What can hang from each mark:
k343: k788 k980
k874: k887
k788: k343 k971
k940: k221 k971
k408: k971
k980: k343
k971: k140 k408 k940
k140: k874 k880 k971
k880: k140

Every row comes from one small tree of marks. The marks that hang from a mark follow it in brackets, in the order of their numbers. Every link used is in the known rows. Which tree was each row made from?
In the rows, zero is written as 128.
Known rows:
k408{k971{k140{k874} k940}}: [100 158 129 147 129 113 114  94 136 110 132 148 143 108 117 122 118 110
  99 155 130]
k788{k343{k980} k971{k140{k874} k408 k940}}: [109 141 113 142 196 150 128 146 147 162 142 131 137 145 150  84 146 113
 175  91 128]
k343{k788{k971}}: [115 113 128 125 188 124 144 138 139 124 131 133 135 114 121 140 165 133
 185 151  88]
k140{k874 k880 k971}: [196 107 152 117 102 131 128 127 110 117 110 121  94 138 128 147  89 139
  46 201 139]
k980{k343{k788{k971{k140 k408 k940{k221}}}}}: [ 96 141 103 140 118 123 119 151 148 119 155 137 139 105 130 160 150 129
 186  89 125]
k788{k971}: [111 112 133 120 177 132 148 117 132 121 126 143 135 130 124 113 125 127
 155 139 107]
k788{k343 k971}: [111 112 133 119 171 146 149  87 135 136 130 148 132 150 135 107 124 125
 200 134  97]
k408{k971{k940}}: [105 155 114 133 142 108 117  82 133 113 128 142 149  94 109 117 130 109
 136 150 120]
k408{k971}: [107 134 126 125 124 110 127  66 127 101 127 146 144 105 106 126 132 109
 127 149 111]
k980{k343{k788{k971}}}: [119 119 120 123 154 127 131 125 144 103 150 143 133 110 117 161 155 130
 172 152 104]
k408{k971{k140 k940}}: [ 80 165 127 148 134 110 118  91 133 106 134 145 152  84 114 113 136 110
 121 136 128]
k788{k343{k980} k971{k140 k408 k940{k221}}}: [ 88 139 105 140 174 147 132 140 144 161 140 132 140 139 150  74 157 121
 208  37 128]
k880{k140}: [117 115 150 119 128 137 142 112 110 122 124 134 122 116 109 120 128 125
 124 136 115]
k880{k140{k874{k887} k971{k408 k940{k221}}}}: [161 114 135 118  97 143 111 138 123 152 120  94 113 118 128 144 128 121
  97 107 146]
k788{k343 k971{k140{k874{k887}} k408}}: [108 124 140 130 141 146 134 116 142 145 134 122 140 162 147 123 140 117
 167 115 116]
k940{k221 k971{k140{k874{k887} k880} k408}}: [135 119 134 119  74 114 130 137 120 127 119 113 135 197 135 140 123 146
  89 105 148]
k971{k140{k874{k887} k880} k408 k940{k221}}: [132 157 133 135  71 116 114 172 120 143 121  99 132 157 140 127 126 144
  93 111 155]
k940{k221 k971}: [111 101 122 108 108 118 149 102 131 112 117 153 139 159 120 123 114 143
 139  97 117]
k140{k874 k880 k971{k408}}: [198 111 135 117  78 128 122 139 111 128 112 110  99 132 131 160  86 126
  56 178 144]
k980{k343}: [115 126 130 118  91 126 131 107 132  89 139 153 135 107 112 142 119 126
 117 143 121]
k140{k874 k971{k940}}: [160 119 133 125 125 135 123 135 137 124 116 135 115  97 128 137  98 125
  76 170 132]

Which tree is each row?
[106 171 131 148 129 105 113  99 114 112 131 131 140 110 117 114 128 121
 104 163 141] => k408{k971{k140{k880} k940}}
[116 112 127 120 215 151 148 106 138 142 135 139 132 147 135  75 161 124
 193 109 103] => k788{k343{k980} k971}
[193 125 118 122  69 126 112 151 116 144 111 109  99 138 138 150  77 136
  77 142 155] => k140{k874 k880 k971{k408 k940{k221}}}
[ 99 127 131 136 147 128 131 133 144  97 154 146 135 104 122 159 161 129
 159 141 112] => k980{k343{k788{k971{k140}}}}
[116 150 118 146 172 117 126 178 127 144 136 110 136 112 134 142 160 134
 174 143 119] => k343{k788{k971{k140{k880} k408 k940}}}
[139 118 122 124  94 140 122 130 117 145 122 114 112  88 123 137 113 118
 126  85 140] => k880{k140{k971{k408 k940{k221}}}}
[136 124 108 124  80 128 121 139 134 133 117 124 125  77 131 137 111 121
 126  86 137] => k140{k971{k408 k940{k221}}}
[100 130 117 136 127 125 127 142 145 105 155 138 140  99 124 168 158 120
 168 121 115] => k980{k343{k788{k971{k140 k408}}}}
[119 131 110 133 252 128 132 173 145 143 139 120 140 101 126  98 207 132
 187 124 102] => k343{k788{k971{k940}} k980}
[121 112 121 126 237 130 142 158 141 130 137 124 135 111 123 106 209 131
 179 123  94] => k343{k788{k971} k980}
[169 135 136 126 125 125 121 141 111 127 114 113 111  98 128 128 111 139
  84 180 144] => k140{k880 k971{k940}}
[132 154 124 140  63 117 119 165 117 139 120 123 122 154 138 128  91 141
  96 111 152] => k971{k140{k874 k880} k408 k940{k221}}
[164  99 141 117  97 145 126 121 116 134 121 119 103 109 120 155 101 109
  83 137 134] => k880{k140{k874 k971{k408}}}
[138 126 156 130 204 150 134 131 125 147 135 109 123 191 148  80 174 140
 134 142 130] => k788{k343{k980} k971{k140{k874{k887} k880}}}
[ 87 111 134 124 100 120 150 111 131 104 122 156 142 152 124 119 120 144
 122  83 126] => k940{k221 k971{k140}}
[137 128 140 124 106 114 130 143 120 125 123 109 142 176 130 141 132 135
  76 149 143] => k940{k971{k140{k874{k887} k880} k408}}
[108 156 138 141  94 118 130 150 111 123 121 131 127 134 132 105 114 155
 111 117 144] => k971{k140{k880} k940{k221}}
[161 111 126 122  90 144 118 133 120 148 121 118 103 114 127 146  93 118
 100 106 144] => k880{k140{k874 k971{k408 k940{k221}}}}
[163  95 156 117 119 149 132 111 115 125 121 128  98 115 117 144 104 121
  73 160 130] => k880{k140{k874 k971}}
[109 130  98 125 139 140 133 111 141 162 131 136 137 149 145 109 112 122
 231  74 114] => k788{k343 k971{k408 k940{k221}}}
[124 159 129 144  99 108 111  97 116 117 126 137 126 151 123 122 103 131
  92 145 148] => k408{k971{k140{k874 k880} k940{k221}}}
[193 128 128 117  78 125 105 157 119 148 111  82 110 142 140 148 117 140
  73 143 158] => k140{k874{k887} k880 k971{k408 k940{k221}}}
[135 117 126 123  68 115 137 132 117 124 118 134 127 194 134 141  91 143
  93 104 145] => k940{k221 k971{k140{k874 k880} k408}}
